Each row was made from one walk, in order. Every step used is in the known rows, and no mark comes twice. Write each row's walk.
Known rows
P V: [ 1.51  0.13  0.08  0.27 -0.52  3.36 -0.34 -2.99 -0.30  0.33  0.62 -0.06
  0.85  1.71 -2.20 -0.25 -0.32 -0.64 -2.83 -3.00 -1.13  4.08]
K C Q V G M: [-6.74  4.52 -0.43  1.76  0.76 -4.53 -3.71 -1.83  4.32  1.18 -3.90 -0.99
 -0.60 -1.10 -3.22  3.03 -0.43 -1.88  3.27  5.93  3.51 -2.06]
Q M K: [ 6.10  0.20  0.89 -3.39 -1.16  2.43  1.70  3.97 -4.04 -1.04  0.79  0.05
 -1.37 -1.07  0.89 -0.18  0.06  0.73  2.94 -1.77 -6.81 -2.82]
K C: [ 0.47  3.53 -0.51 -0.99  4.26  0.82 -1.41 -2.18 -1.02  0.60 -2.32 -0.52
  1.75 -1.80 -1.10 -0.33  0.97  0.93  2.35  2.70 -3.17 -0.91]
K C Q: [-1.77  3.98  0.56  0.73  0.68  1.28 -1.52 -3.92  0.34  0.70 -6.43  2.28
  2.57 -2.08 -1.52 -0.04  1.31  2.18  0.37  3.56 -1.87  0.70]
V G C Q: [-4.72  1.35  0.05 -1.30 -1.24 -1.05  0.11 -0.27  5.09  4.41 -4.23  0.94
  1.76  2.28 -4.51  0.65 -1.49 -1.96 -3.99  2.74  3.74  0.33]
C P V: [ 2.29 -0.73 -2.55  1.93 -0.55  2.89 -2.56 -1.92 -2.35  1.01  2.92  0.25
 -1.78  1.39  0.00 -1.85  0.25 -1.04 -5.34 -3.12  0.42  3.19]
G C P V K: [ 2.94 -3.82 -1.83  1.44  1.70  2.46  0.48  4.81  1.86 -0.99  3.38 -1.99
  1.27  3.38 -1.11 -2.57  1.84 -1.25 -6.24 -1.70  3.03  1.01]
P V G M K: [-3.06 -4.46  3.75  3.17 -1.71 -2.42  0.85 -0.13  0.08  0.55  3.85 -3.93
 -4.54  2.17 -2.35 -0.90 -1.65 -2.00 -0.61 -1.48  3.99  1.18]
P V G C: [-1.94 -2.46 -0.42 -1.58  0.76 -2.10  2.11  0.16  4.44  3.36 -0.07 -2.64
  1.80  4.33 -3.74 -2.69 -1.17 -3.58 -4.78 -1.84  2.64  1.92]
K C P V G: [-0.76 -1.78 -2.02  0.63  0.89 -5.32 -1.52 -3.22 -0.18  3.53  1.90 -0.37
 -0.91  0.42  2.29 -5.52  1.00 -0.42 -4.22 -0.23  1.90 -1.54]
V K: [ 4.38  2.11  1.04  0.12  1.89  3.88  0.72  1.38  0.51 -3.07  2.89 -0.85
  1.39 -2.11 -0.65  2.85 -3.13  0.19 -0.70  2.29  0.77 -1.59]
P V K C Q: [-1.11 -1.83  3.65  0.16  0.26  1.59  0.91 -2.59  0.42 -3.53 -2.31  1.01
  4.70 -2.61  0.84 -2.24  2.17  2.88 -0.55  0.91  0.85  0.25]
P V K: [ 3.17 -1.75  1.67 -0.10  0.50  3.29  2.29  0.33  0.43 -4.20  3.47 -1.47
  2.41 -0.14 -0.99 -0.19 -1.68 -0.61 -2.94 -1.41  1.47  1.43]
C Q V: [-0.99  6.19 -3.45 -0.67 -2.13  2.00 -2.14 -0.72  3.01 -1.25 -3.67  4.03
 -0.20  1.01 -2.20  4.37 -1.08 -3.23 -0.05  2.10 -2.03  1.88]
M K C Q V: [-1.55  3.41 -1.39 -1.09 -1.17 -3.85 -1.32  0.34  2.17 -1.15 -4.44  4.09
 -1.83 -1.10  1.66 -1.11  4.45 -1.85  5.35  2.35 -5.51 -1.34]
K C Q V G: [-4.20  4.81 -2.29 -2.05  0.01 -5.47 -1.32 -1.95  4.82  1.87 -4.69  3.30
  0.25 -1.14 -0.09  0.48 -0.26 -2.50  1.91  5.31 -0.50 -3.58]
Q M K C P: [ 5.21 -1.29 -1.12 -1.43  1.18 -0.76 -0.76  4.17 -5.80  1.17  1.12  0.95
 -1.76 -2.44  4.42 -4.63  4.44  2.96  2.92  0.42 -7.24 -5.25]
Q C P V: [ 5.37 -1.92 -3.56  0.32 -3.68  2.19 -0.89 -0.76 -1.89  0.89  4.24 -2.61
 -4.77  2.18 -1.28  1.35  0.24  1.13 -4.19 -4.21  1.89  2.83]
G M P V K: [-1.38 -2.26  2.28  4.19 -0.13  3.47  0.88 -0.06 -0.34 -2.92  4.13 -3.36
  0.66  1.17 -1.51  5.82 -3.22 -0.58  0.52 -3.70  5.60  5.38]
G M K C: [-0.68  0.51  2.57  3.48  3.81 -0.83 -1.95 -0.25 -2.57  0.05 -1.00 -3.95
 -2.00 -1.11 -1.64 -0.43  2.62  0.89  5.06  2.13 -0.42 -0.94]

Which walk is each row?
[ 0.38 -1.86  1.39 -0.38  1.29 -0.61  3.51 -1.92 -0.64 -2.24  0.74  0.06
  2.55 -0.71  3.10  0.29  0.08  1.36  1.81 -3.15  0.39  2.01] : M P V K C
[ 4.74 -3.92 -0.64 -1.57  0.27 -1.27  0.34  3.70 -5.88  0.13  2.11  0.40
 -0.88 -0.53  4.27 -7.80  5.48  3.51  1.07 -3.48 -6.16 -2.85] : Q M K C P V
[-0.63 -0.34 -0.03 -0.41 -2.21  1.62  1.63 -3.39 -0.88  1.00  0.05  2.35
 -0.29  2.53 -0.04  2.87 -1.62 -0.86 -0.47 -6.29  0.16  6.58] : M P V
[-0.01 -4.79  1.08  6.50  2.07 -1.18 -2.90 -0.11 -3.33  0.43  2.55 -3.95
 -4.29  1.29  1.08 -4.22  5.10  0.89  1.20 -2.18  0.73  0.60] : G M K C P V
[ 0.15 -2.41 -2.20  1.30 -2.24 -1.28 -0.93 -2.45  0.23  2.65  4.44  0.02
 -2.45  1.77  0.95 -2.47 -2.02 -2.13 -6.64 -1.57  3.11  0.30] : C P V G
[ 0.92 -1.05 -2.69  1.72  2.19 -0.57 -2.78 -2.76 -2.77  1.26  0.74 -0.19
 -0.31  0.03  1.06 -4.07  3.45  0.86 -2.39 -1.30 -0.72  1.13] : K C P V
[ 1.75 -3.25  3.26 -2.53 -0.58  2.90  2.27  1.23 -1.97 -3.86 -1.48 -0.26
  6.14 -3.93  0.67 -3.08  2.08  5.67  0.31  0.09 -3.21 -2.84] : P V K C Q M
[-5.05  2.07  0.32  1.87 -3.46 -3.66 -1.35  1.92  4.07  0.18 -0.27  0.62
 -4.96  0.93 -1.72  4.20 -1.92 -4.45  2.67  3.13  2.74 -1.18] : C Q V G M K
[ 1.31  0.88  1.19 -0.41  2.79 -1.41  0.37 -0.54 -1.92  0.06 -1.35  0.34
 -1.84 -1.59  1.93 -3.19  2.69 -0.04  3.29  1.02 -4.86 -2.05] : M K C
[-1.16 -1.46 -0.40 -1.17 -1.65 -1.30  0.74 -3.08  1.68  2.03  2.08 -0.63
 -0.38  1.42 -1.67 -1.36 -3.19 -2.45 -4.67 -1.35  2.43  1.86] : P V G
[ 1.75  3.06 -2.65  1.50  3.86  0.34 -4.06 -1.75 -2.57  1.76 -1.27  0.88
 -0.44 -0.53  1.72 -1.96  2.51  0.88 -1.10  2.36 -1.16 -1.51] : K C P
[ 0.10 -5.02 -0.51  0.02 -0.81 -7.23  0.06 -0.78 -0.88  3.65  4.01  0.52
 -3.98  0.15  4.72 -7.47  2.30 -0.77 -2.05 -1.61  0.18 -2.43] : M K C P V G
[ 0.58  4.00 -1.56 -0.62 -1.19  1.97 -0.51  2.29  4.06 -4.36 -0.81  3.43
  0.86 -1.12 -0.93  5.29 -1.77 -2.14  0.85  3.40 -0.42 -0.51] : C Q V K
[-0.97  2.62  0.39 -3.72 -1.85  1.06  1.03 -1.35 -3.57  0.62 -5.70  4.12
  3.28 -2.78  1.68  2.44  1.22  4.57  4.47 -0.92 -4.04  0.71] : K C Q M P
[ 0.64  0.24  1.62 -3.41 -1.17  1.67  2.87  1.53 -2.35 -2.27 -3.68  3.61
  5.56 -4.40  3.16  3.17  0.31  6.10  4.81  0.63 -2.41 -1.35] : V K C Q M P
[-2.86  2.40 -0.21  0.61  2.80 -7.06 -1.11  2.41  2.04  0.62 -0.34 -3.36
 -4.62  0.16 -0.50  0.67  0.61 -3.94  6.54  3.63  0.66 -4.81] : Q V G M K C
[-0.70 -2.53  1.86 -4.91 -3.56 -2.19  3.84  5.53  2.09  2.84 -2.67  1.20
  0.46  1.48 -0.99 -2.22 -0.16  0.16 -0.67  0.26 -2.67 -3.71] : V G C Q M K
[-2.65  2.36  1.51  2.71  1.26 -0.17 -2.08 -1.40  0.69  2.54  2.35 -4.48
 -1.53  0.23 -4.21  3.59 -4.60 -1.85 -0.89  3.48  5.48 -0.06] : V G M
[ 1.40 -2.47  2.31 -2.64 -4.98  4.56  4.57  1.68 -2.10 -3.93  0.62  3.25
  3.96 -1.48  2.42  3.70 -1.73  3.80  0.24 -4.80 -0.01  2.68] : C Q M P V K
[-1.68  4.93 -4.40 -1.20 -0.23  1.58 -0.78  2.79  5.74  0.64 -6.33  2.31
  1.92  4.03 -4.53  2.46  1.43 -4.16 -0.19  2.65 -2.19  1.97] : G C Q V
[-0.93 -3.25 -1.11 -5.62 -2.36 -1.58  5.15  3.00  0.84  2.98  0.00 -0.88
  2.32  3.97 -0.52 -0.60 -1.73 -0.41 -1.01 -5.32 -0.16  1.48] : Q M P V G C
[-1.98 -0.62  1.31  2.95 -0.97  2.77 -0.68 -3.41 -1.09  0.33  0.36 -2.45
 -1.11  3.12 -2.58  5.26 -2.29 -0.73  0.96 -5.25  4.50  8.06] : G M P V
[ 3.93 -2.43 -0.66  2.17  0.23  3.34 -0.77  1.24 -1.59 -2.42  5.57 -0.36
 -0.38  0.36  2.10 -1.05 -0.72 -0.38 -5.39 -1.50  2.08  0.41] : C P V K
[-2.68 -2.02  2.38 -0.12 -1.63  0.27  3.36 -3.23 -0.39 -1.88 -2.28  2.69
  4.32 -1.85  3.13  0.88  1.06  2.56  0.83 -2.74  2.26  3.02] : M P V K C Q
[ 3.59  1.08 -1.25  1.15  4.07  0.82 -1.70  1.92 -1.39 -1.25  2.81 -0.41
  0.69 -2.71  3.51 -0.87  1.27  1.54 -0.72  3.54 -0.13 -4.43] : V K C P
[ 2.55  4.60 -2.05 -2.00  4.79 -1.12 -0.04  3.43  1.96 -4.04  0.17 -0.97
  1.28 -2.66  0.76  1.38  0.35 -2.18  4.93  3.70 -2.47 -4.60] : Q V K C
[-4.31  2.22  0.61  2.31 -0.65 -1.04 -0.33 -1.74  0.59  2.29  0.92 -1.51
 -2.71  1.64 -1.44  6.68 -5.96 -1.88  0.95 -0.15  6.30  2.64] : V G M P
[ 2.00  0.81  2.63 -3.32  0.90  3.18  0.43  2.59 -1.76 -2.88 -2.46  0.80
  5.94 -5.24  1.07  0.31  1.36  5.86  1.99  4.11 -3.56 -5.17] : V K C Q M
[-2.34 -0.45  2.40  2.21 -0.28 -2.16 -0.88  1.17 -0.10  2.07  2.85 -3.68
 -4.97  1.03 -1.64  1.37 -3.90 -2.40  1.40  1.49  2.78 -1.61] : V G M K
